What can hang from each mark
mopil: mugi
nipon: mugi peza
soli: mugi
rugus: dasu
nupud: mugi
mugi: dasu movap nipon nupud soli tevav
dasu: rugus
tevav: dasu mugi

Each row was made from one small tree. Brackets hold a mark, then the marks that hang from it, in alphabetical order. Every link used is in the known rows. Write each row's tree.
Known rows
(soli (mugi (nipon peza) nupud tevav)): [-0.38 -3.81 -1.45 -0.51  1.95  0.04  1.98 -0.19  0.27  0.55  1.15 -1.79
 -0.16 -0.92 -0.86  0.11  0.87 -0.21  2.71]
(soli (mugi (dasu rugus) movap (nipon peza) nupud)): [-0.18 -2.47 -1.23 -0.25  0.15  0.27  1.15  0.27  0.12  0.70  0.58 -0.58
  0.12 -0.86 -1.31  1.43  0.95 -1.04  1.24]
(mopil (mugi (nipon peza) nupud soli)): [-0.19 -3.15 -1.92 -0.23  1.91  1.30  1.50 -0.70  1.66  0.31  0.92 -1.54
 -1.02 -1.22 -1.21  0.86  0.19 -2.75  0.74]
(soli (mugi movap)): [ 0.45 -2.17 -1.64 -0.76  1.17 -0.54  1.52 -0.97 -0.49  0.15  1.49  1.79
 -0.37 -1.47 -0.80 -0.72  1.28 -0.83  3.81]
(mugi dasu movap nupud soli tevav): [-0.89  0.36  0.08 -5.54  1.90 -1.12  3.32 -0.09  1.37  0.75  0.70 -0.28
 -0.65 -0.92 -0.58 -0.75 -0.07  3.39 -0.19]
(soli (mugi nupud tevav)): [ 0.06 -3.07 -1.13 -2.87  2.47 -1.00  2.68 -0.54  0.98  0.55  1.60  0.14
 -0.74 -0.85 -0.48 -0.36  1.21  1.12  3.03]
(mopil (mugi dasu)): [ 1.35 -2.84 -1.91 -2.57  0.11 -0.25  3.04 -1.04  0.94  0.33  0.84  3.13
 -1.45 -0.69  0.05 -0.68  0.69 -0.86  0.71]
(nupud (mugi (nipon peza) tevav)): [ 0.24 -2.95 -2.15  0.21  0.21 -0.66  1.77 -1.08  0.42 -0.01  0.68 -0.19
 -1.44 -1.52 -0.13 -0.22  0.34  0.69  0.54]
(rugus dasu): [ 1.23 -1.11 -1.31 -0.26  1.82 -2.41  2.15 -0.63  0.99 -0.08  1.64  1.41
 -1.29 -1.80  0.70 -1.50  0.23 -0.36  2.59]
(tevav dasu (mugi nipon soli)): [ 0.49 -0.27 -0.31 -1.23 -1.18  0.34 -0.07 -0.82  1.76  1.17  1.00  2.24
 -0.92 -1.27 -1.56  0.34  0.96 -2.55 -1.74]
(nipon (mugi tevav) peza): [ 0.72 -3.60 -2.20  0.80 -1.15 -0.35  2.55  0.06  0.20 -1.05  0.45 -0.07
 -0.29 -1.32  0.83 -2.23 -0.75  0.24 -1.68]
(mopil (mugi movap)): [ 0.62 -2.15 -2.07 -1.32  0.70 -0.33  2.11 -1.26  0.18  0.08  1.23  1.84
 -1.09 -1.48 -0.33 -0.22  0.94 -2.16  2.84]
(nupud (mugi movap (tevav dasu))): [ 0.36 -0.20 -1.47 -2.97 -0.80 -1.48  1.55 -1.54  0.59  0.25  0.76  1.64
 -1.12 -1.56 -0.40  0.54  1.51  2.68 -0.03]
(mopil (mugi dasu movap (nipon peza) nupud soli tevav)): [-0.87 -2.12 -1.21 -2.59  0.60  0.99  2.54 -0.16  0.33  0.73  0.21 -1.60
 -0.12 -0.77 -1.32  0.85  0.08  0.32  0.43]
(mopil (mugi movap nupud soli)): [-0.31 -1.41 -1.46 -2.58  2.26  0.23  1.94 -0.99  1.50  0.26  1.25  0.10
 -1.04 -1.43 -1.13  0.73  0.69 -1.35  2.00]
(tevav dasu (mugi nipon nupud)): [-0.02 -0.32  0.07 -1.82  0.03 -0.29  0.41 -0.41  2.19  1.46  1.31  1.32
 -0.84 -1.27 -1.06  1.30  1.82 -2.40 -0.48]
(mopil (mugi dasu tevav)): [ 1.09 -3.03 -1.68 -3.71 -0.05 -0.65  3.64 -0.91  0.70  0.46  0.67  2.50
 -1.28 -0.40  0.19 -0.88  0.50  0.73  0.49]
(soli (mugi nipon nupud)): [-0.04 -2.68 -1.13 -1.00  2.82 -0.40  1.37 -0.70  0.50  0.88  1.58  0.06
 -0.65 -1.36 -1.13  0.03  1.30 -1.56  4.31]
(tevav (dasu rugus) (mugi nupud soli)): [ 0.60 -0.13 -0.11 -2.38 -0.92 -0.27  0.19 -0.28  4.31  0.96  1.15  1.78
 -1.45 -0.84 -1.26  2.08  1.11 -1.76 -4.31]

Which tree is each row?
[ 0.24 -1.22 -1.50 -2.66 -0.70 -0.28  1.47 -1.39 -0.42  0.97  0.63  0.79
 -0.45 -1.25 -1.15  0.54  1.21 -1.19  2.09] | (mopil (mugi movap nipon (tevav dasu)))
[-0.36 -1.86 -1.20 -1.03 -0.46  0.01  0.58 -0.14  0.34  0.84  0.63 -1.83
  0.43 -0.94 -1.64  2.10  1.43 -0.25  0.84] | (soli (mugi movap (nipon peza) nupud (tevav (dasu rugus))))
[-0.28 -1.08 -0.71 -2.68 -0.02 -0.83  0.62 -0.55  0.33  1.33  0.90 -0.55
  0.04 -1.04 -1.79  1.78  1.64 -0.14  2.29] | (soli (mugi movap nipon nupud (tevav (dasu rugus))))
[-0.45 -2.71 -1.05 -1.28 -0.13 -0.15  1.76  0.39 -0.11  0.85  0.42 -1.05
  0.22 -0.56 -1.17  1.25  0.73  0.50  1.14] | (soli (mugi (dasu rugus) movap (nipon peza) nupud tevav))
[-1.25  0.33 -0.48 -2.43  0.81  0.17  1.16 -0.20  1.07  0.74  0.47 -3.20
  0.14 -1.40 -1.56  0.87  0.28  1.03 -1.15] | (mugi movap (nipon peza) nupud soli (tevav dasu))
[ 0.95 -1.61 -1.47 -3.33 -1.11 -1.36  2.24 -1.03  2.22  0.27  0.27  2.38
 -2.15 -0.73 -0.41  0.05 -0.19  3.05 -2.61] | (nupud (mugi (dasu rugus) soli tevav))
[ 0.37 -2.22 -1.71 -0.08 -1.80  0.03  0.39 -0.49 -0.48  0.60  0.50 -0.39
  0.34 -0.95 -1.53  1.14  1.09 -0.64  0.46] | (soli (mugi movap (nipon peza) (tevav (dasu rugus))))
[ 0.35 -1.19  0.05 -2.61 -0.10 -0.51  1.64  0.27  3.62  0.90  0.98  2.37
 -1.66 -0.56 -0.68  0.82  0.31 -1.02 -2.96] | (tevav (mugi (dasu rugus) nupud soli))
[-0.27 -0.62 -1.54 -0.68  0.86 -0.55  0.54 -1.57  0.22  0.28  0.86  0.88
 -1.41 -2.17 -1.35  0.06  0.41 -0.25  2.02] | (nupud (mugi movap nipon soli))
[-0.69 -1.05 -0.09 -0.23 -0.75  0.62  0.63  0.70  1.93  0.92  0.50  0.08
 -0.54 -0.96 -1.43  1.71  0.15 -2.23 -2.47] | (tevav (mugi (dasu rugus) movap (nipon peza) nupud soli))
[ 0.85 -1.48 -1.50 -0.68 -1.61 -0.78  1.08 -0.49  1.42  0.46  0.36 -0.67
 -0.89 -0.86 -0.45  0.31  0.05 -0.78 -2.91] | (mugi (nipon peza) (tevav (dasu rugus)))
[ 0.34 -2.82 -1.12  1.97 -0.22  0.24  0.94 -0.11  1.00  0.36  1.25  1.19
 -1.00 -1.37 -0.31 -0.31  0.52 -3.79 -0.25] | (tevav (mugi (nipon peza)))
[ 0.24 -1.74 -1.37 -3.97 -0.11 -0.03  3.07 -0.88  0.26  0.48  0.46  1.78
 -0.78 -0.67 -0.82 -0.61  0.11  1.14  0.56] | (mopil (mugi dasu movap soli tevav))
[ 0.20 -1.60 -0.51 -0.08  0.52  0.06  0.63 -0.56  1.54  0.79  1.36  2.02
 -1.37 -1.45 -1.09 -0.69  0.20 -3.24  0.32] | (tevav (mugi nipon soli))
[ 0.15 -1.96 -0.73 -3.50 -0.05 -1.30  3.41  0.25  0.87  0.11  0.44  0.97
 -0.47 -0.99  0.64 -1.86 -0.19  2.24 -0.54] | (nipon (mugi dasu nupud tevav))
[-0.16 -0.89 -0.31 -3.13  2.24 -1.10  2.55 -0.26  1.27  1.12  0.94  0.39
 -1.16 -1.12 -0.24 -0.69  0.44 -0.07  1.28] | (mugi dasu nipon nupud)
[-0.65 -1.96 -1.42 -1.47  0.87  1.42  1.89 -0.28  0.57  0.59  0.37 -0.98
 -0.24 -1.08 -1.44  1.11  0.28 -1.31  0.50] | (mopil (mugi dasu movap (nipon peza) nupud soli))
[-0.18 -2.33 -1.25 -1.19  1.06 -0.72  1.47 -0.87 -1.52  0.78  1.18  0.43
 -0.07 -1.38 -1.20 -0.82  0.89 -0.38  5.01] | (soli (mugi movap nipon tevav))
[-1.35  0.34  0.29 -4.70  1.89 -0.90  2.55 -0.14  0.54  1.27  0.47 -1.10
 -0.42 -1.14 -1.19 -0.53 -0.24  2.03  1.21] | (mugi dasu movap nipon nupud soli tevav)
[ 0.23 -1.96 -1.65  0.77  1.23  0.45  1.21 -0.63  1.06 -0.07  0.87 -0.93
 -1.04 -1.51 -0.81 -1.28 -0.78 -1.96 -0.51] | (mugi (nipon peza) soli)
[-0.81  0.94  0.37 -2.11  0.02  0.28 -0.20 -0.38  1.73  1.45  1.08  0.57
 -0.27 -1.57 -2.00  1.66  1.48 -2.00 -0.51] | (tevav dasu (mugi movap nipon nupud soli))
[-0.26 -1.88 -1.15 -1.73  2.52 -0.63  1.72 -0.57  0.32  0.40  1.69  0.41
 -0.30 -1.44 -0.90  0.24  1.60 -0.38  4.04] | (soli (mugi movap nupud))
